Every row comes from one small tree of marks. Brackets hold a mark, then the marks that hang from it, in alphabetical order. Every link used is in the known rows. Which tree was each row made from?
Known rows:
{regifos {vopa babam}}: [  2   1   6  -7  -6  14 -17  -3   4  -6  -7 -13  12   1   7  18   4  16
 -10   7 -15 -22   8   4  -6   3   3   0   4  11  20  18   6  15   7   5
  -1  -9   2 -18  -5  -8   3   0   1 -40  15   0  -1 -20  -9 -22 -17]
{pafi {duniled regifos} vadep}: [  6 -14  13   4  -5   5   1  20   1  -7   9  50  -7  18   3   7 -23  -8
 -10  -3 -28  -5   1  -4 -11  -1   1  11  12   8  22  30   4 -17  -6   9
  -4 -10  -3 -31   6   6  37  29 -19 -20  -1   0  -6 -29   0 -13  -1]
{desef vopa}: [ 11 -21  13 -15 -19  21  -8   5  -6   4   6   0   2  -8   3  -9   1  -3
 -11   8 -20 -12  -8  -7 -17  -5  16   0   4  11 -24   6  -6  -2  15   1
  -8 -17  -5 -19  -1  -4   4  -2 -19  -7  12  -3   7 -12   0  -5 -10]
{babam vadep vopa}: [ 17 -18   3 -12   2  23   3 -10   0  -7  22   3   6   3  11  11  -9  -6
  -9 -10  -4 -17  19  -9  -5  -8   5  12   0   5 -32  11  -8 -39  11  12
   9 -32 -12  -3   8  16  12   2 -17 -13   5 -15   8   9  -3   2 -31]
{zozeru {vadep desef {pafi duniled} {regifos vopa}}}: [ 43 -46  25  14 -24 -15  11 -10  -4   6   4   2  37  -2 -34  -8  -2  15
 -30 -10 -36 -23  16 -26  12  14  15  15 -18  -1   6  11 -16  38   7  21
 -38  -9  16 -26 -26  -9  -3  21 -11 -67  19 -10  -8  -4  14   4  -9]
{zozeru {vadep pafi {regifos {vopa babam}}}}: [ 14 -20  24  15 -32   7  -7  -5 -17   7  -1 -19  37 -18 -12  18   8  16
 -26   0 -30 -18  22 -32   6  12   8  -2   2  15  13   4   4  25 -15   5
 -15   5   3 -25 -17 -26  12  -8  -5 -69  29  -1 -10   7   1  -7 -23]
{vadep desef pafi {regifos vopa}}: [ 28 -34  15  15 -19   3  -4 -17 -11   2  -7 -23  26 -11 -27   3   3  20
 -19  -3 -23 -28  19 -34   5  11  11  18 -16   3   0   2  -6  42  10   0
 -31 -22  16 -31 -48  -1 -11  -1   5 -42  27 -12   9 -13  16 -15  -9]
{babam vopa}: [ 12  -8  -1  -5   2  19  -6   2  -7  -6  26   1   4   7   0   4  -2  -4
 -13   3 -14 -26   3   1  -1   5   6  13  -1   8 -27   2   0 -17  10   7
   2 -29  -3 -12  -4  15  11  -4  -8 -13  11   0  16  -5   7   3 -24]
{pafi {duniled {babam vadep} regifos}}: [ 31 -30  18   6  14  15  11  10   7  -6  14  21   8   1 -12  29 -23 -21
  14  -1   2 -12  16   4 -23 -20  -3  10  21  -2  -3  25  19 -41  -1   3
   3  -1  -7 -42   3   4  62  12 -34 -28  -6  -4  -8 -10 -11  -5  -8]
{zozeru {vadep {desef {duniled babam} vopa}}}: [ 44 -51   9 -12 -41  10 -41   5  -6  28  17  -5  18 -21 -26 -24   5 -11
 -25   0  -6 -24  -3   9 -33   5  14  -6  -5  11 -40  -5 -31   0   6  -2
  -9 -16  -3 -41 -18  -6  46   9 -33 -35  28 -13   5  12   2  17 -16]
{vopa {babam {vadep {desef duniled} pafi regifos}}}: [ 38 -54  10  21 -28  23 -15 -16 -14  24   3 -22  24 -25  -2  20   2  -7
 -20   4 -13 -15  30 -43 -16   3   4  10  17   8   7 -12  -9   9   2 -14
  -7 -13  -7 -23 -43 -10   9  12 -19 -53  25 -36  -4  21   6  -2 -21]
{pafi {duniled {babam vadep} {regifos vopa}}}: [ 33 -26  28   0   6  15   1   2  14 -11  12  19  12   0 -14  31 -24   4
  16  -9   0 -22  15   5 -30 -16  -3  10  -1   3   7  41  20 -38   3  10
 -10  -4  -1 -50   0  -1  59  10 -20 -28  -7  -5 -11 -30 -14 -15  -4]
{duniled pafi}: [ 21   4   9   6 -11   3   9  -8   6  -8  11  -6  17   6   2 -13   9   6
 -14   3 -12 -12  20 -15 -15 -10   7  -1   8  -3 -14  -4  19  -3  -2   2
  -2 -19  10 -27  -3   6  23   5 -19 -17   6  10  10 -14  -9   7 -21]
{zozeru {vadep pafi}}: [ 28 -21   7  19 -15   4   7  -9  -7   4  12  -9  20  -4 -15  -7  10  -7
 -27  -8 -28  -6  17 -24  16  -4  15   6   5  -6 -24   4 -12   7   2  14
  -3  -3  -5 -12   9  -4   6   3 -14 -44  13   8  -3  15   7   9 -30]
{vopa babam}: [  4  -4   2   0   3  19  -8   4   0  -3  -4 -11   7  -3  13  16  13  -6
  -8   7 -15 -15   7   0  -6   0   2   2  22   2  13   4   3   7   3  -4
  14  -9  -2  -9  -1  -5  10  -5 -15 -37  17   4  -3  -1  -2 -14 -19]
{duniled {babam {vadep desef pafi}} {regifos vopa}}: [ 44 -48  16  12  -3  12  -9 -11  -2   9   6 -11  12  -7 -31  26 -16   8
   2 -11   4 -32  25 -13 -13 -19   8  16  -7  -2 -16  19   0   3   3   0
   2 -11  -3 -54 -32   0  37  -8  -9 -40  17  -4   7  -8  -9 -15 -20]
{vopa {babam {vadep desef {pafi duniled} zozeru}}}: [ 44 -57   7   2   6  15  21 -17  14  15   9   6   4  11  -3  15  18 -18
  -9  -5 -32   2   4  -6   4 -24   4  16  15  -9  19  -2 -23  33   3   3
   4  -6   2   5 -32  -2   0  28 -39 -82  14 -34  -4  21  -4   2 -21]
{pafi duniled {vadep desef zozeru}}: [ 31 -39  -1 -14  -5  -3  -1  -1  12   1   4  42  -9  34 -11  -8   4 -13
 -23 -11 -32   0 -13  16  10 -15   5  16   4  -1  18   5 -31  35  -1   1
 -10 -26  16  -2 -31  17  11  45 -26 -51  14 -25   6  -3   2   5   1]
{regifos {vopa {babam {vadep zozeru}}}}: [ 12 -16  15 -19 -11  25  -5 -25   9   3  -8 -16   6  -1  12  26   7   8
  -3 -12 -16  -5  12  -1  -8 -24  -1   5   6   5   8  14  -6   7  -8   1
   8 -12   2  -1 -19  -4  15   2 -13 -56  21 -23   0   6 -23 -12 -22]
{vopa {babam vadep}}: [ 13 -14   4  -8   3  22   1  -7   4  -3  -5  -9  10  -9  19  26   2 -13
  -2   0  -6  -6  20 -12  -3 -18   2  -1  24   2   4  10   3 -11   5  -2
  20  -9 -14  -6   8  -3  14   5 -23 -36  13 -13  -8   9 -13 -15 -28]
{babam {vadep regifos zozeru}}: [ 16 -26  17 -12  -8  20  11 -19   1  -1  -1 -14  15  -8  -7  19  -3 -15
   1  -7 -13   2  22 -29   0 -30   2  11  16   4 -17  -3   0  -7 -14  -7
 -11 -21   5  -4 -36   9  17   1 -22 -35  22 -24   9  22  -7   0 -17]
{babam {vadep desef pafi zozeru} vopa}: [ 44 -53   0  -6  -8  23   7 -27  -2  13  30  -5  -1  12  -8   7   9  -7
 -15 -15 -19 -15   9 -11  10 -23  13  26  -4  -4 -39 -10 -28   7   2   5
   8 -38  -2   3 -44  22  -9   4 -22 -48  23 -25  23  26   2  11 -34]
{regifos {vopa {babam {vadep desef pafi}}}}: [ 31 -38  11   5  -7  11  -3 -24   2  13  -9 -19  14  -5  -3  19   7  13
 -13 -10 -14 -14  18 -15   0  -9   5   8  -4  -3   9  14 -18  29  10   7
   6 -10  -1 -15 -20  -7 -13   9 -16 -59  19 -22  -1   2  -5 -22 -28]

Write each row's tree:
[ 42 -36   2  12 -16  -2   4  -8  -6  16  11 -10  21   4 -20 -14  14  -7
 -28  -9 -28 -12  19 -18  19   3  14  10   1 -12 -22  -3 -30  35   6  14
   2 -15   3 -19  -8   3  -6   7 -15 -54  22   0   7  19   9   6 -31]	{zozeru {vadep desef pafi}}
[ 10 -22  11  -5 -38  29 -25  12 -13  19  23   1  -5 -23  13  -6 -16  -3
   0   9 -18 -14   1 -15 -48   9  11  -1  -1  16 -21  11   0 -29   7  -4
  -6 -13 -17 -46 -10  -6  25  -3 -16   0  11 -14   5 -19   1  -7  -7]	{desef {duniled regifos} vopa}
[ 58 -62   6  15  -2   8  10   0  11   8  20  12   4  19 -37  -1  19 -17
 -11   5 -22 -13 -12   6   6 -20   4  27   9  -5  -4  -7 -12  39   5 -12
 -14 -10  23 -25 -50   4  25  20 -27 -65   8 -14   3  -1  16  20  -7]	{vadep desef {pafi {duniled babam}} zozeru}
[ 25  -3  17   8  -5   7  -5  15   2  -5  19   2  15   2 -14   9  -6   2
   4   9   5 -24  22   2 -30 -10   3   2  18  -1 -15  -5  36 -18 -24  -4
   7 -11   9 -61 -16   4  74 -12 -18 -20   6  27  13 -17 -19  -2 -12]	{duniled babam pafi regifos}
[ 19 -45  -1 -19 -38  31 -37  -1   0  36  12 -14  -5 -11   5 -11  20  -7
 -16   8 -26 -13 -17  14 -36  -1  14   0   6  15  -8 -15 -31  34   7 -14
   2 -25   2 -17 -47  -5   5   8 -28 -50  37 -32  10   9  -5   4 -10]	{vadep {desef duniled {vopa babam}} zozeru}
[ 15 -35   0 -24 -12  17 -19   7  -3  17  -6  -7  -2  -7   8  -3  14  -1
 -13  11 -14 -21  -4  12 -19   6  14  -7   8   9   1  -7 -24  34  13  -4
  11 -21   1 -15 -12  -4  -6   0 -31 -40  31 -11  13   2  -3 -15 -12]	{vadep {desef {vopa babam}}}
[  6 -39  16 -25 -26  11 -20  14 -14  23 -10 -15  18 -27 -10   2  12  -3
 -23   9 -19 -22   5  -4 -15  15  17 -11  14  13  -6 -13 -25  36  -5   4
  -4 -18   2 -22 -15 -13   6 -10 -38 -57  43  -6   6  27  -7  -2 -21]	{zozeru {vadep {desef {vopa babam}} regifos}}
[ 38 -30  17  19 -11   0  24  -5  -1   2  23  15  22  13 -13 -12   8 -13
 -28  -3 -37  -1   9 -22  10   1   9  11   6  -7  -6  11  -8   1  10  18
 -13   7  -3 -12  12 -12   7  29 -25 -49  -1  -2 -16   3   9  13 -21]	{zozeru {vadep {pafi duniled}}}
[ 26 -33  17  17   4  21  22  -1   0   7  13  14   4  -3  12  36  -8  -8
   0   5 -22  -4  22 -21 -16 -12  -2   8  22  -3  20  23  12 -20   0   9
  11   8 -16 -24   7 -13  23   9 -30 -53  -3  -8 -21  -6 -11 -16 -19]	{vopa {babam {vadep {pafi {duniled regifos}}}}}
[ 13 -23  19 -16 -64  20 -40   2  -3  21  17  21  -7   0  12 -15  14  10
 -32  13 -29  -3  -9   0 -44 -12  10 -11  13  30  11 -14  -7   0 -29 -18
  -6 -19   0 -20 -31 -18  48  31 -29 -42  28 -26  -4  -5 -15   7  -7]	{desef {duniled {pafi {vadep zozeru}}} {vopa babam}}
[ 12 -19  23 -16   0  22   7  -8  17   2   7   8   0   4  13  34  -9   7
  15 -12 -22  -9   6   7 -21 -18  -4   7   7   4  31  30  10 -10 -11  11
   2  -2  -7 -20 -16  -1  27  10 -26 -62   3 -17 -10 -10 -27 -18  -7]	{pafi {duniled {regifos {vopa {babam {vadep zozeru}}}}}}
[ 26 -51  10 -18 -49  25 -29  -3  -9  32  11 -14   7 -17 -14 -14   3  -5
 -12   6 -24 -18 -12 -18 -31   2  16   9  -2  18 -19 -21 -20  20  -1 -18
 -31 -32  13 -24 -69  -1   7   6 -22 -31  36 -41  14  10  11   8   1]	{vadep {desef duniled vopa} regifos zozeru}
[ 28 -25  -1  11 -21  29 -33   8  -8  -4  43  -3  10  -3 -13   6  -4  -9
 -16   6   2 -35   2   8 -23   6   5  15   3  18 -31   1   5 -34   9 -10
  -4 -26  -3 -36 -22   5  55  -1  -8 -17  11 -10   5  -8  13  14 -18]	{desef {duniled {babam vopa}}}
[ 41 -61  11  13 -11   7  20  -8   1  10  15   5  11  11 -29  -3  12  -9
 -13   1 -36  -9  -1 -24  12  -6   5  26   9  -3   3 -11 -11  46   2  -5
 -29 -17  25  -8 -62   4  -7  18 -22 -63  20 -24   6   5  21   8   0]	{vadep desef {pafi duniled} regifos zozeru}
[ 12  -2  11   9 -33  22 -33  -3  -4   6  16  -7  10 -13   0   6 -19  13
  -2  -2 -18 -23  16  -8 -34  11   6   4 -19   9  -3  26   9 -21   6   6
 -14 -13  -8 -50 -17  -3  25  -2  11 -16   8  -9   2 -31  -4 -13  -7]	{desef {duniled {regifos vopa}}}
[ 17 -23   2  -8 -34  21 -40  -3   5  22   9 -21  -3  -8   4   8   3  12
  -7  -3 -23 -25   5  15 -33   8   7   9  -8  11  21   5 -10  26 -10  -3
   8 -22   6 -44 -54   2  18  -9  -2 -63  30 -18  14  -8 -15 -13 -11]	{vadep {desef {duniled {regifos {vopa babam}}}} zozeru}
[ 38 -34   4  -6 -26  20 -10 -24  15  23  11 -19  11  -8  12   1  18  -2
 -14  -2 -10  -8  22  -2 -31 -19   9   1  15  -5   4 -21  -5  11 -20 -10
  13 -28   2 -12 -51   4  28  20 -32 -59  26 -30   7  22 -24  13 -27]	{vopa {babam {vadep {desef {duniled pafi}} zozeru}}}
[ 26 -41   9 -25  -9  17  -3 -13  -2  16  -7  -3   0  -9   0  -5  -2  -9
  -5  -7  -6 -14   3 -11 -14 -17  21   2  -1   4 -30   8 -29   4  19   1
   1 -30  -8 -11  -7   9  -6   8 -33 -16  20 -25  11   8  -7  -9 -20]	{babam {vadep {desef vopa}}}
[ 48 -53  10   4  -7  26   3 -16  -3   5  40  -3   4   7 -20  24   4 -12
  -7  -7  -5 -13   3 -12   2 -31  -1  24   8  10 -43  -7  -2 -24 -10  -9
   2 -23   0 -14 -35   5  43  -1 -22 -42  11 -15   5  20   6  16 -28]	{duniled {babam {vadep pafi zozeru} vopa}}
[  4 -22  14  -9  -2  20   3   1 -10  -2 -14 -15  22 -22   5  36  -6 -11
  -4   3  -3 -11  27 -28 -10  -8   0   3  32  11  11  -3  12 -10  -7  -5
   1 -11  -5 -11 -10  -2  21  -1 -22 -37  19 -15  -4  13 -11 -16 -22]	{vopa {babam {vadep regifos}}}
